Each row was made from one walk, in order. Every step used is in the known rows, and no mark comes twice. Write each row's walk.
Known rows:
medo > zesa > pofudov: [ 2.30 -2.83 -0.74  0.78  0.61 -0.27  1.06  1.25  0.64 -1.17 -0.16  4.08
  0.30 -3.38 -0.37  0.32 -0.67 -0.91  0.61  1.32  2.05 -0.41 -0.42]
pofudov > zesa > novan: [-3.29 -2.54  0.74 -0.14  0.48 -1.34 -1.43  2.18  3.10 -2.18  1.10  2.54
  2.23 -0.47 -1.25  0.20 -0.23 -1.76 -2.62 -0.69  0.34  0.57  1.76]
lasag > funu > mitul > zesa: [-0.90  2.40 -2.73 -0.46  1.31  1.10 -1.12  4.01 -1.11  0.04  0.88 -4.00
 -1.20  5.02 -0.81  1.75 -0.22  2.69  1.05  0.07 -0.26 -0.36 -0.23]
mitul > zesa > lasag: [ 1.39 -2.39  1.44  2.43 -0.69  1.90  2.22  0.31  0.83  2.20 -1.43 -1.64
  0.66 -1.05 -0.01  0.80 -0.40 -1.15  1.73 -0.86  0.50 -0.90  0.42]
mesik > zesa > medo: [-0.07  0.11  2.49 -0.63 -0.95  0.12  0.92  1.17  1.89 -1.10  0.67  4.05
 -2.64 -5.89  1.94 -2.14  1.57  0.89 -1.46  0.72  2.42 -0.03  1.18]
zesa > novan: [-1.53 -1.03 -0.56  0.20  2.70  0.85 -0.34  2.39  1.41 -0.31 -0.27  1.60
  3.44 -1.42 -0.17 -0.98 -1.40  0.37 -0.95 -1.96  1.79  1.59  2.34]
mesik > zesa: [ 0.64  0.56  3.27  0.68  0.19  1.58  1.68  1.00  0.49 -1.44  1.06  3.50
 -1.48 -3.08  2.90 -2.34  0.50  2.83 -2.07  1.11  1.10 -0.51  1.64]
funu > medo: [ 0.55  0.63 -1.97  1.87 -0.97  0.93 -0.02 -3.56 -2.19  1.87  1.29 -1.50
  1.61  2.57  1.67 -0.93  1.63  0.88  0.96 -1.54 -1.31  1.18  0.19]
lasag > funu: [-1.68  0.94 -1.47 -1.37  1.58  0.20 -0.82  3.60 -0.21 -0.03  2.30 -1.86
  0.60  3.13  0.86  0.07 -0.44  6.41  1.07  1.07 -1.78  0.83  1.91]
pofudov > zesa: [-2.75 -2.19  1.82  0.42 -1.18 -1.77 -1.27  0.84  1.54 -2.08  1.41  1.86
  0.80  0.48 -0.33 -0.08  1.21  0.54 -2.15  0.45 -1.89  0.41  0.28]
novan > zesa > mesik: [-0.69  1.11  2.62 -3.84 -0.84 -2.54 -1.96 -2.09  0.83 -0.69 -2.86  6.14
  0.42 -3.91  0.03 -1.50  0.61 -1.76 -0.69  0.59 -0.97  0.94  0.36]
medo > funu > mitul > zesa: [ 2.41  1.94  1.47  1.28  0.55 -0.21  0.98 -1.42 -3.80 -1.50  0.91 -5.90
 -1.92  2.98 -1.33  0.44 -0.13 -1.76 -1.68  0.37  0.36 -1.37 -3.38]
lasag > funu > mitul > zesa > mesik: [-1.09  2.81 -3.52 -1.12  1.54  0.31 -1.65  3.85 -0.79 -0.12  0.05 -3.40
 -1.15  3.72 -1.13  1.71  0.25  1.79  0.88  0.19  0.41  0.02 -0.50]
lasag > zesa > pofudov: [-1.51 -0.84  2.59 -0.55 -0.49  2.47  0.79 -1.14  0.23  0.60  0.54  3.58
 -0.32 -0.88  1.31  0.10  2.54  1.64  0.81  1.68 -0.53  2.79  1.83]
mitul > zesa > medo: [ 0.73 -1.62  1.91  0.47 -1.39  1.34 -0.16  1.45  0.61  1.23 -0.77  0.03
 -2.28 -3.71 -1.42  0.81  2.31 -1.64  1.16 -0.71  1.98  0.05 -0.51]
mitul > zesa: [ 1.46 -1.11  2.74  1.86 -0.22  2.76  0.56  1.30 -0.93  0.93 -0.30 -0.46
 -1.24 -1.00 -0.50  0.51  1.25  0.46  0.56 -0.33  0.65 -0.36 -0.07]
funu > mitul: [-1.14  1.47 -2.11  1.54  0.32 -0.21 -1.02  0.43 -2.24 -0.93 -1.51 -2.22
  0.56  3.28  0.08 -0.46  0.58  0.42 -0.95 -1.82 -0.80  0.86 -2.62]
mitul > funu > medo: [ 1.91  1.14 -3.68  2.50  0.72  0.18 -1.72 -6.35 -0.69  2.08 -0.07 -1.44
  1.33  1.08  1.77 -0.81 -1.44  3.05  0.28  0.06 -3.19 -0.67 -2.09]
mitul > zesa > lasag > funu: [ 0.85 -1.56  0.10  1.33 -0.12  1.92  1.89  1.74  1.17  2.34 -0.46 -2.66
  0.36  0.51 -0.20  1.51 -0.98  0.31  2.41 -0.08  0.33 -1.23  1.16]
zesa > pofudov: [ 0.02 -1.00  0.46  2.24  0.39  1.15 -1.22 -1.38  1.14 -1.71  1.20  2.10
  0.97 -2.07  2.00 -1.51  2.07  2.25  1.27  1.04  0.68  1.84 -2.17]
lasag > funu > mitul: [-1.95  2.52 -3.62 -0.98  1.60 -0.11 -1.46  3.54 -1.24 -0.53  1.03 -3.71
  0.01  5.41  0.06  0.77 -0.50  4.22  0.61  0.07 -1.33  0.52 -0.07]
novan > zesa > lasag > funu: [-0.91 -0.10  1.56 -3.05 -1.10 -1.71  0.57 -1.24  2.05  1.01 -1.29  2.37
  1.70  0.25  0.81 -0.53 -2.73 -0.08  1.66  0.48 -2.69 -0.85  2.01]

Write each row's walk:
[-0.13  0.90 -1.52  1.17 -0.88  0.55 -1.04  1.19 -1.27  0.04 -2.19 -2.53
 -2.03  0.67 -1.76  1.18  1.67 -3.25  0.18 -2.12  1.62 -0.01 -3.25] => funu > mitul > zesa > medo
[ 0.48  0.96 -4.18 -1.15  0.77  0.12  0.17  1.84 -1.09  1.42  2.65 -2.00
  0.32  3.95  0.07  1.32 -0.95  2.78  1.92  0.62 -0.73 -0.26  2.42] => lasag > funu > medo > zesa
[-2.82 -1.25  2.16 -2.78 -1.71  0.50  0.79  0.38  0.24  1.90 -0.58  2.89
 -1.03 -2.31 -0.17  0.40  2.72  0.54  0.27  0.35 -0.71  2.96  3.19] => lasag > zesa > medo
[ 1.22  0.48  2.95  1.59  0.29  2.20  0.96 -0.34  1.86 -2.37  1.78  4.81
 -1.87 -4.48  3.37 -2.42  1.45  1.99 -0.91  2.01  2.59 -0.23 -0.13] => mesik > zesa > pofudov
[ 0.44  1.32 -0.98  2.18 -0.06  1.55 -0.53  1.00 -2.24 -0.11 -1.84 -2.80
 -1.22  2.74 -1.20  1.01  0.85 -1.78 -0.36 -1.89  0.70 -0.33 -2.93] => funu > mitul > zesa
[ 1.22 -2.90 -1.37 -0.70  2.24 -0.49  1.62  3.91  0.82 -0.26 -1.05  3.67
  2.11 -2.94 -1.95  0.80 -3.05 -2.27 -0.97 -0.81  2.83 -0.51  2.86] => medo > zesa > novan
[-2.60 -0.99  1.77 -2.08  1.16  2.27  1.36  1.47  0.36  1.48 -0.48  3.27
  1.42 -0.41 -0.24  0.52  0.18  0.33 -0.84 -0.39  0.30  2.59  5.13] => lasag > zesa > novan
[ 0.31  0.20  3.64 -1.64 -1.19 -0.20 -1.46 -2.98  1.43 -1.31 -0.42  5.95
 -0.18 -2.49  1.05 -1.55  0.46 -0.84  0.96  1.25 -0.90  0.27 -0.93] => novan > zesa > pofudov
[-0.09 -0.60  1.18 -1.36 -1.07 -2.76 -0.17 -0.80 -0.15 -0.84  1.08 -1.74
 -1.14 -3.28 -0.66 -1.07  1.45 -0.35 -0.34  0.38  0.72  0.93 -1.29] => zesa > medo > funu
[-2.53 -1.42  0.82 -1.11 -2.11 -4.01 -1.66 -0.16  1.44 -2.70  1.43 -0.64
 -1.24 -0.67 -2.08  0.49  1.74 -3.36 -2.34  0.46 -0.19 -0.07 -1.83] => pofudov > zesa > medo > funu > mitul
[ 2.23  2.23  0.78  0.65  0.67 -1.01  0.44 -1.55 -3.47 -1.70  0.09 -5.22
 -1.80  1.59 -1.56  0.30  0.40 -2.63 -1.92  0.48  1.12 -0.94 -3.59] => medo > funu > mitul > zesa > mesik
[-0.44 -0.99  2.69 -1.93 -1.74 -1.68  0.93 -2.76  1.76  0.96 -2.33  3.40
  2.07 -1.17  1.04 -1.24 -2.12 -1.54  0.96 -0.27 -2.58 -0.59  1.26] => novan > zesa > lasag
[ 0.25  0.34 -1.99  2.50 -0.40  0.94  0.63  0.29 -1.12  0.72 -2.70 -3.72
  0.08  2.61 -0.86  1.11 -0.28 -2.91  0.52 -2.25  0.57 -0.72 -2.53] => funu > mitul > zesa > lasag
[ 2.89  0.03 -4.86  1.71  1.62 -0.17 -0.90 -4.66  0.19  2.04 -0.68  0.22
  1.71 -0.44  0.25  0.27 -3.26  0.13 -0.11 -0.18 -1.05 -1.64 -0.81] => mitul > funu > medo > zesa > novan
[-0.99 -0.24  3.21 -3.77 -2.45 -2.27 -1.56 -1.53  1.56 -0.05 -1.61  5.12
 -0.93 -3.92 -0.39 -1.21  0.62 -2.03  0.45 -0.09 -1.02  0.50  0.34] => novan > zesa > medo
[ 2.04 -0.17 -3.92  0.22 -0.56 -0.99  0.45 -2.31 -1.72  1.67 -0.49  1.15
  1.21 -0.67 -0.31  0.23  0.78 -2.91  0.52 -0.86  1.16  0.43  0.71] => funu > medo > zesa > mesik
[ 0.14  0.43  4.18 -4.19 -2.16 -2.90 -0.83 -2.66  0.56 -0.73 -0.56  3.16
 -1.65 -3.43 -0.77 -1.16  0.07 -2.65 -0.17  0.80 -0.91 -0.24 -0.39] => novan > zesa > medo > funu
[ 1.31 -1.07 -0.88  1.70 -0.49  2.11  1.88  0.37  0.67  3.08 -0.04 -3.37
  0.32  1.40 -0.06  1.67 -0.67 -0.66  2.82 -0.58  0.39 -1.29  1.25] => mitul > zesa > lasag > funu > medo
[-3.36 -2.73 -0.68 -0.18 -1.02 -2.67  0.00  1.25  3.50 -0.71  1.25 -0.51
  2.29  1.88 -0.01  0.81 -1.00  0.42 -0.26  0.67 -2.26 -0.45  1.69] => pofudov > zesa > lasag > funu
[ 0.48  0.65 -0.26  0.45 -0.08  0.93  2.99  0.05  1.97  0.63  1.40  0.55
  0.10 -0.80  3.31 -1.28 -1.39  1.84  0.27  0.93  0.86 -1.47  2.96] => mesik > zesa > lasag > funu > medo
[ 2.22  1.84  0.94  1.04  1.28  0.00  0.98 -0.82 -3.05 -1.49  0.77 -5.47
 -1.20  2.51 -1.89  0.56 -0.81 -2.83 -1.88 -0.18  1.50 -1.35 -2.69] => medo > funu > mitul > zesa > novan
[-1.18  2.21 -3.36 -0.74  2.21  1.35 -1.13  4.66 -0.43  0.01  0.70 -3.75
 -0.53  4.56 -1.35  1.91 -1.03  1.55  0.87 -0.46  0.90 -0.29  0.42] => lasag > funu > mitul > zesa > novan
[ 1.40  2.14  0.63  0.81  0.81 -1.38  0.64 -1.87 -3.84 -2.12  1.19 -5.50
 -0.64  3.40 -0.50 -0.54 -0.37 -0.15 -2.11  0.33 -0.65 -0.58 -3.17] => medo > funu > mitul
[ 3.09  0.09 -4.28  1.96  0.85 -0.34 -0.86 -5.31 -0.62  2.03 -0.56 -0.21
  0.96  0.07  0.69  0.11 -2.53  1.29  0.21  0.42 -2.10 -1.67 -1.58] => mitul > funu > medo > zesa
